Each row comes from the steps of one path. Every step used is in the known rows, and no mark comes twice. Write the path behind each row, first mark first.
Known rows
ditez -> ginad: [ 0.29 -0.25  0.52  2.44 -0.68 -0.52  0.27 -2.67 -0.45  1.44  0.39  1.40
 -0.70 -0.57 -0.45  0.34 -0.51 -0.31  1.09  0.58  0.85 -0.90  0.59]
lodo -> tofo -> sumab: [-0.72  0.65  0.50  1.67 -0.03  2.35 -1.40 -0.60  1.33 -0.35 -1.70 -1.29
  0.99  0.32 -0.74  0.29 -2.19  0.50 -0.88  0.60 -0.20  0.37 -0.93]
lezu -> tofo: [ 0.05  0.08  0.00  1.23 -1.91  1.90  0.29  1.94 -1.24 -0.47  0.89 -0.17
  0.60 -0.15 -0.48 -0.01 -0.30 -0.72  0.13 -0.40  0.03 -4.02 -0.41]
lodo -> tofo -> kavo -> ziko: [-1.98  1.01 -1.56 -0.14 -4.54 -2.49  1.92  1.29 -2.55 -0.35 -1.22 -1.23
  0.39  1.05 -1.06  0.74  0.98  0.27 -1.41  0.10  0.35 -0.92  0.49]
ginad -> ditez -> lezu: [-1.32 -1.32  2.00  2.28  2.48  0.16 -2.51 -1.67 -2.13 -0.49 -0.76  0.76
  0.99 -0.59 -0.33 -1.78  0.90  0.70  1.24 -0.86  0.03 -1.19 -0.36]
tofo -> kavo -> ziko: [-1.87  0.74 -1.63 -0.09 -4.20 -2.50  1.08  3.12 -3.41 -0.01 -2.02 -0.49
  0.08  1.02 -0.92  1.00  0.53 -0.20 -1.10  0.55  0.24 -0.74  0.70]
tino -> lodo -> tofo -> sumab -> napi: [ 0.64 -0.48  0.84  0.16 -2.37 -0.63 -1.94  4.41  2.91 -0.92 -1.49 -2.22
  0.34 -1.15 -0.61  1.63 -1.35  0.50 -0.20 -0.49 -0.34 -1.36 -1.86]
ziko -> kavo -> tofo: [-0.98 -0.42 -0.15 -1.18 -3.52  0.63  0.34  0.05 -0.08 -1.40 -2.10  0.31
  0.61 -0.94  1.02 -2.48  1.17  0.48 -0.73 -0.95  0.45  1.26 -1.71]
tusev -> ditez -> ginad: [ 0.97 -0.83 -1.51  2.22  0.55  1.11  0.27 -3.08 -0.06  1.14  0.47  1.12
 -0.90 -0.83  0.54 -0.59 -0.70 -0.07  0.92  0.43  0.12 -1.71  0.08]
ziko -> kavo: [-0.45 -0.24  0.35 -0.39 -1.77  1.20  0.17  2.43  0.36 -0.76 -1.59  0.82
  0.64  0.09  0.19 -0.38  0.23  0.69 -0.31 -0.11  0.48  2.60 -0.92]
ginad -> ditez -> tusev -> kavo: [-0.74 -0.13 -1.79 -0.35  0.41  0.99 -1.20 -4.19 -0.98 -1.31  0.17  0.44
  1.19 -1.45  0.94 -1.28  0.15 -0.35  0.38 -0.16 -0.25 -0.91  0.67]
tino -> lodo -> tofo: [ 0.00  0.34  1.99 -0.43 -2.05 -1.03  0.91 -1.84  1.40 -0.33  1.43 -2.43
  0.78 -0.72 -0.38 -2.38 -0.80  1.40 -0.30 -1.01  0.05 -0.90 -0.85]
tofo -> kavo -> tusev -> ditez -> ginad: [ 0.32 -0.39 -2.35  2.16 -1.33  0.52 -0.26 -0.92 -1.99  1.38 -0.66  0.74
 -0.48 -0.41 -0.23 -0.58 -1.26 -0.39  0.58  0.47  0.51 -1.02  0.87]
tofo -> sumab -> napi: [ 0.63 -0.65 -0.10  0.38 -1.37 -0.09 -2.39  5.33  2.24 -0.74 -2.15 -0.96
 -0.04 -0.78 -0.39  2.76 -0.96 -0.20 -0.06  0.02 -0.36 -0.91 -1.47]
ginad -> ditez: [-0.11 -0.64 -0.30  1.22  1.12  0.33 -1.47 -1.44 -0.86 -0.25  0.88 -1.13
 -0.33 -0.27 -0.10 -2.45  2.23  0.17 -0.94 -0.27 -0.79 -1.47 -0.02]
sumab -> napi: [ 1.02 -0.85 -0.39 -0.86 -1.70 -1.75 -0.65  3.96  2.12 -0.82 -0.19 -0.81
 -0.43 -0.97 -0.03  2.37  1.06 -0.08  0.25 -0.87 -0.13 -1.38 -0.99]
lodo -> tofo: [-0.21  0.51  0.12  0.02 -0.68 -0.04  1.67 -3.69  1.74 -0.65  1.57 -1.46
  0.68  0.07 -0.30 -0.45  1.03  0.93 -0.62 -0.90  0.20 -0.47 -0.41]
ditez -> tusev: [-0.26 -0.52 -0.42  2.29 -0.48 -0.65 -1.38 -2.17 -0.57  0.46  0.52  1.49
  0.35 -1.11 -0.70  1.27 -1.45 -0.69  1.67  0.48  0.65 -1.37  0.01]
tofo -> kavo -> tusev -> ditez: [ 0.01 -0.21 -4.04 -0.45 -0.94  1.51 -0.74  2.44 -2.31 -0.08 -1.45 -0.94
  0.35  0.27  0.34 -1.35 -1.11 -0.09 -0.74 -0.14 -0.47 -0.19  0.42]
ditez -> tusev -> kavo: [-0.67  0.19 -1.65 -0.97 -0.19  0.79 -0.49 -3.51 -0.56 -1.16 -0.17  1.04
  1.37 -1.33  0.97 -0.11 -0.93 -0.42  0.83 -0.02  0.14 -0.21  0.68]
tino -> lodo -> tofo -> lezu -> ditez: [ 0.76  0.79 -0.13  0.81 -1.38  2.41 -2.86 -1.92 -1.07  1.28 -1.75 -3.81
  1.86 -0.54 -1.99  0.26 -1.73 -0.07  0.16 -0.20  0.34 -3.23 -1.20]
ginad -> ditez -> tusev -> kavo -> ziko: [-1.91  0.56 -2.24 -0.75 -3.34 -1.66  0.06 -0.95 -2.73 -1.28 -0.70 -0.51
  0.44 -0.73  0.74 -0.51  1.18 -0.43 -0.78  0.58 -0.34 -2.30  0.87]
lezu -> ditez -> tusev -> kavo -> tofo -> sumab -> napi: [ 0.32 -0.56 -1.22 -0.09 -3.12  0.33 -2.95  2.85  1.49 -1.41 -2.91 -1.28
  1.02 -1.84 -0.14  1.74 -1.08 -0.65  0.20 -0.36 -0.12 -2.57 -1.88]
napi -> sumab: [-0.46 -0.80  0.31 -0.36  2.43  3.07 -1.12  1.56  0.21 -0.03 -0.61 -1.89
 -1.09 -0.28  0.14 -0.12 -1.92  0.82  0.18  0.79 -0.92 -0.09  0.05]
tofo -> kavo -> tusev: [-1.32  0.91 -1.63 -0.16 -3.87 -1.15 -1.05  4.25 -4.00  0.46 -2.32 -0.74
  0.94  0.90 -1.63  0.03 -1.14 -0.63 -0.70  0.07  0.80  1.40  1.57]

Which path is each row?
[-0.82 -0.56  1.47  2.27 -0.72  1.82 -0.70  1.44 -2.34 -0.70 -0.03  0.92
  1.47 -0.43 -0.65 -0.09 -0.79 -0.30  1.47 -0.85  0.43 -4.10 -0.67]
ditez -> lezu -> tofo
[-0.30  0.48 -2.15 -0.85 -1.01  1.22 -0.93 -3.91 -0.96 -0.97 -0.62  0.11
  2.07 -1.27  0.37 -0.17 -1.18 -0.76  0.94 -0.02  0.27 -1.84  0.50]
lezu -> ditez -> tusev -> kavo
[ 0.28  0.40 -1.19  0.53 -2.09  3.22 -3.14 -1.14 -1.77  0.79 -3.44 -2.48
  1.79 -0.65 -1.26  0.21 -0.74 -0.52 -0.05 -0.19  0.53 -2.18 -1.62]
ziko -> kavo -> tofo -> lezu -> ditez
[-0.87 -0.84  1.37  2.83 -0.18  2.01 -1.48  0.72 -2.76 -0.80  0.34  0.32
  1.33 -0.58 -0.69 -1.32  0.31 -0.22  1.01 -0.99  0.04 -4.82 -0.69]
ginad -> ditez -> lezu -> tofo
[-1.11  0.40 -0.98  0.67 -1.77  2.94 -2.95 -1.23 -0.65 -0.94 -3.84 -0.61
  1.82 -1.09  0.16 -1.06 -2.84 -0.60 -0.34  0.61 -0.09 -0.95 -1.21]
lezu -> ditez -> tusev -> kavo -> tofo -> sumab
[-0.65 -0.69 -0.25  1.89 -0.94  2.61 -1.18  2.25 -3.01 -0.83 -0.37  0.33
  1.47 -0.56 -0.11 -0.96 -1.09 -0.35  1.14 -0.86  0.04 -4.54 -0.58]
kavo -> tusev -> ditez -> lezu -> tofo
[-1.73  1.03 -1.94 -2.24 -3.48 -1.52  1.29  0.62 -2.16 -1.41 -1.25 -0.85
  0.40 -0.09  1.16 -0.24  1.15 -0.15 -1.27  0.45 -0.37 -1.15  0.86]
tusev -> kavo -> ziko
[ 0.03 -0.17 -4.09 -0.06 -1.65  2.18 -0.60  3.09 -2.70 -0.23 -1.16 -1.01
  0.56  0.22  0.17 -1.40 -1.21 -0.33 -0.70 -0.27 -0.47 -1.55  0.23]
lezu -> tofo -> kavo -> tusev -> ditez
[-1.87  0.91 -0.73 -0.33 -5.17 -3.05  1.55  2.20 -2.68 -0.17 -1.32 -1.70
  0.47  0.67 -1.11 -0.18  0.15  0.50 -1.26  0.07  0.28 -1.16  0.30]
tino -> lodo -> tofo -> kavo -> ziko
[-0.35 -0.97  0.05  2.07  0.10  2.91 -0.77  1.12 -2.12 -0.86  0.02  0.72
  1.35 -0.60  0.09 -0.76 -0.89 -0.13  1.36 -0.95 -0.09 -4.73 -1.01]
tusev -> ditez -> lezu -> tofo
[-1.76  0.44 -1.02  1.23 -3.84 -0.11 -1.90  4.49 -5.42  0.03 -2.02 -0.70
  1.55  0.59 -1.96 -0.83 -0.80 -0.71 -0.32 -0.44  0.75 -1.13  1.26]
ginad -> ditez -> lezu -> tofo -> kavo -> tusev
[ 0.45  0.49 -1.30  0.62 -1.49  2.82 -3.26 -1.81 -1.90  1.01 -2.89 -2.74
  1.53 -0.69 -1.31  0.37 -0.82 -0.77  0.04 -0.13  0.38 -3.05 -1.32]
kavo -> tofo -> lezu -> ditez
[-0.78 -0.78 -0.16  1.77 -1.60  3.00 -1.12  3.07 -2.85 -1.12 -0.93  0.64
  1.67 -0.50 -0.06 -1.08 -1.04 -0.11  1.02 -0.90  0.23 -3.65 -0.89]
ziko -> kavo -> tusev -> ditez -> lezu -> tofo
[-0.72 -0.25 -0.34  0.55 -0.54  3.26 -3.35 -0.23 -1.43  0.57 -3.85 -0.91
  0.49 -1.02  0.04  0.55 -0.29  0.21 -0.35 -0.23  0.39  1.70 -1.81]
ziko -> kavo -> tofo -> lezu
[-0.14 -0.26 -1.21  2.53 -2.17  1.67 -3.51 -2.70 -1.75  0.92 -2.08 -0.19
  1.67 -1.55 -1.53  1.38 -1.92 -1.00  1.59  0.37  1.07 -2.59 -1.24]
ziko -> kavo -> tofo -> lezu -> ditez -> tusev
[-1.62  1.00 -2.56 -0.71 -3.59 -0.55 -0.94 -0.86 -3.18 -0.53 -2.07 -1.12
  1.07 -0.73  0.13  1.04 -0.17 -0.76 -0.31  0.83  0.07 -2.74  0.53]
tofo -> lezu -> ditez -> tusev -> kavo -> ziko
[ 0.47  0.02 -0.30  2.80 -2.34  1.78 -1.92 -3.20 -1.61  1.88 -2.24 -0.21
  0.59 -1.03 -1.32  0.49 -1.01 -0.62  1.02  0.43  1.28 -2.15 -0.65]
ziko -> kavo -> tofo -> lezu -> ditez -> ginad
[ 0.35 -0.38 -2.39  2.51 -2.01  1.16 -0.11 -0.33 -2.45  1.20 -0.37  0.69
 -0.22 -0.46 -0.39 -0.62 -1.34 -0.62  0.63  0.33  0.53 -2.38  0.74]
lezu -> tofo -> kavo -> tusev -> ditez -> ginad
[-0.82  0.51 -0.92  0.56 -1.39 -0.22  1.36 -0.94 -0.74  0.08 -0.58 -0.61
  1.16  1.08 -1.68  0.49 -0.06  0.66 -0.55 -0.84  0.72  1.04  0.16]
lodo -> tofo -> kavo
[-1.59  0.97 -2.51 -1.13 -4.30 -1.49  0.23 -0.77 -2.74 -1.08 -1.27 -0.72
  1.07 -0.60  0.36  0.30  0.20 -0.73 -0.37  0.68  0.05 -2.97  0.75]
lezu -> ditez -> tusev -> kavo -> ziko
[-0.73  0.14 -1.19 -0.55  0.43  3.31 -3.21 -2.36 -1.76  0.22 -3.35 -1.37
  0.71 -1.36  0.64  0.27 -0.34 -0.11 -0.38 -0.37  0.02  0.75 -1.03]
tusev -> kavo -> tofo -> lezu
[-1.30 -0.85 -0.56  1.14  0.77  0.97 -1.49 -0.26 -2.55 -0.55 -1.88  0.33
  1.72 -0.18 -0.13 -1.19 -1.05  0.82  1.19 -1.06  0.31 -0.52 -0.19]
lodo -> tofo -> kavo -> tusev -> ditez -> lezu
[-0.86 -0.27 -1.38  0.64  0.65  3.23 -4.17 -3.63 -2.16  0.30 -2.84 -1.26
  0.75 -1.79  0.38 -0.15 -0.11 -0.29 -0.11 -0.29 -0.04 -0.15 -1.01]
ginad -> ditez -> tusev -> kavo -> tofo -> lezu
[ 0.27  0.68 -1.83 -0.23 -1.44  3.24 -3.04 -2.53 -1.97  0.53 -3.12 -2.76
  1.92 -0.88 -0.81  0.01 -0.74 -0.76 -0.06 -0.27  0.27 -2.80 -1.08]
tusev -> kavo -> tofo -> lezu -> ditez
[ 0.12 -0.41 -3.46 -0.91 -1.45  2.23 -0.75  2.73 -1.13 -0.71 -1.45 -0.77
  0.33 -0.17  1.13 -1.94 -0.66  0.24 -0.82 -0.09 -0.54  0.40 -0.27]
ziko -> kavo -> tusev -> ditez
[-0.94 -0.52 -0.96  1.98 -0.81  1.84 -0.28  2.40 -3.36 -0.09 -1.64  0.92
  1.60  0.62 -1.41  0.29 -1.37 -0.09  0.85 -0.87  0.53 -1.98 -0.27]
tusev -> ditez -> lezu -> tofo -> kavo
[-0.31  0.49 -2.23 -0.44 -0.35  2.26 -2.11 -3.97 -1.43 -0.47 -1.44 -0.27
  2.09 -1.42  0.12  0.57 -1.57 -0.79  1.01  0.12  0.32 -1.61  0.29]
tofo -> lezu -> ditez -> tusev -> kavo
[ 0.27 -0.12 -1.07  2.35 -1.71  0.02 -1.93 -2.83 -1.08  0.70 -0.06  0.21
  1.36 -1.03 -1.58  1.17 -1.80 -1.15  1.80  0.48  0.86 -3.70 -0.26]
lezu -> ditez -> tusev
[ 0.10 -1.01 -0.59  1.05 -2.83  1.61 -3.10  7.72  0.44 -1.42 -3.09 -0.82
  0.96 -1.02 -0.34  1.93 -1.60 -0.21  0.28 -0.45 -0.21 -2.30 -1.90]
ziko -> kavo -> tusev -> ditez -> lezu -> tofo -> sumab -> napi
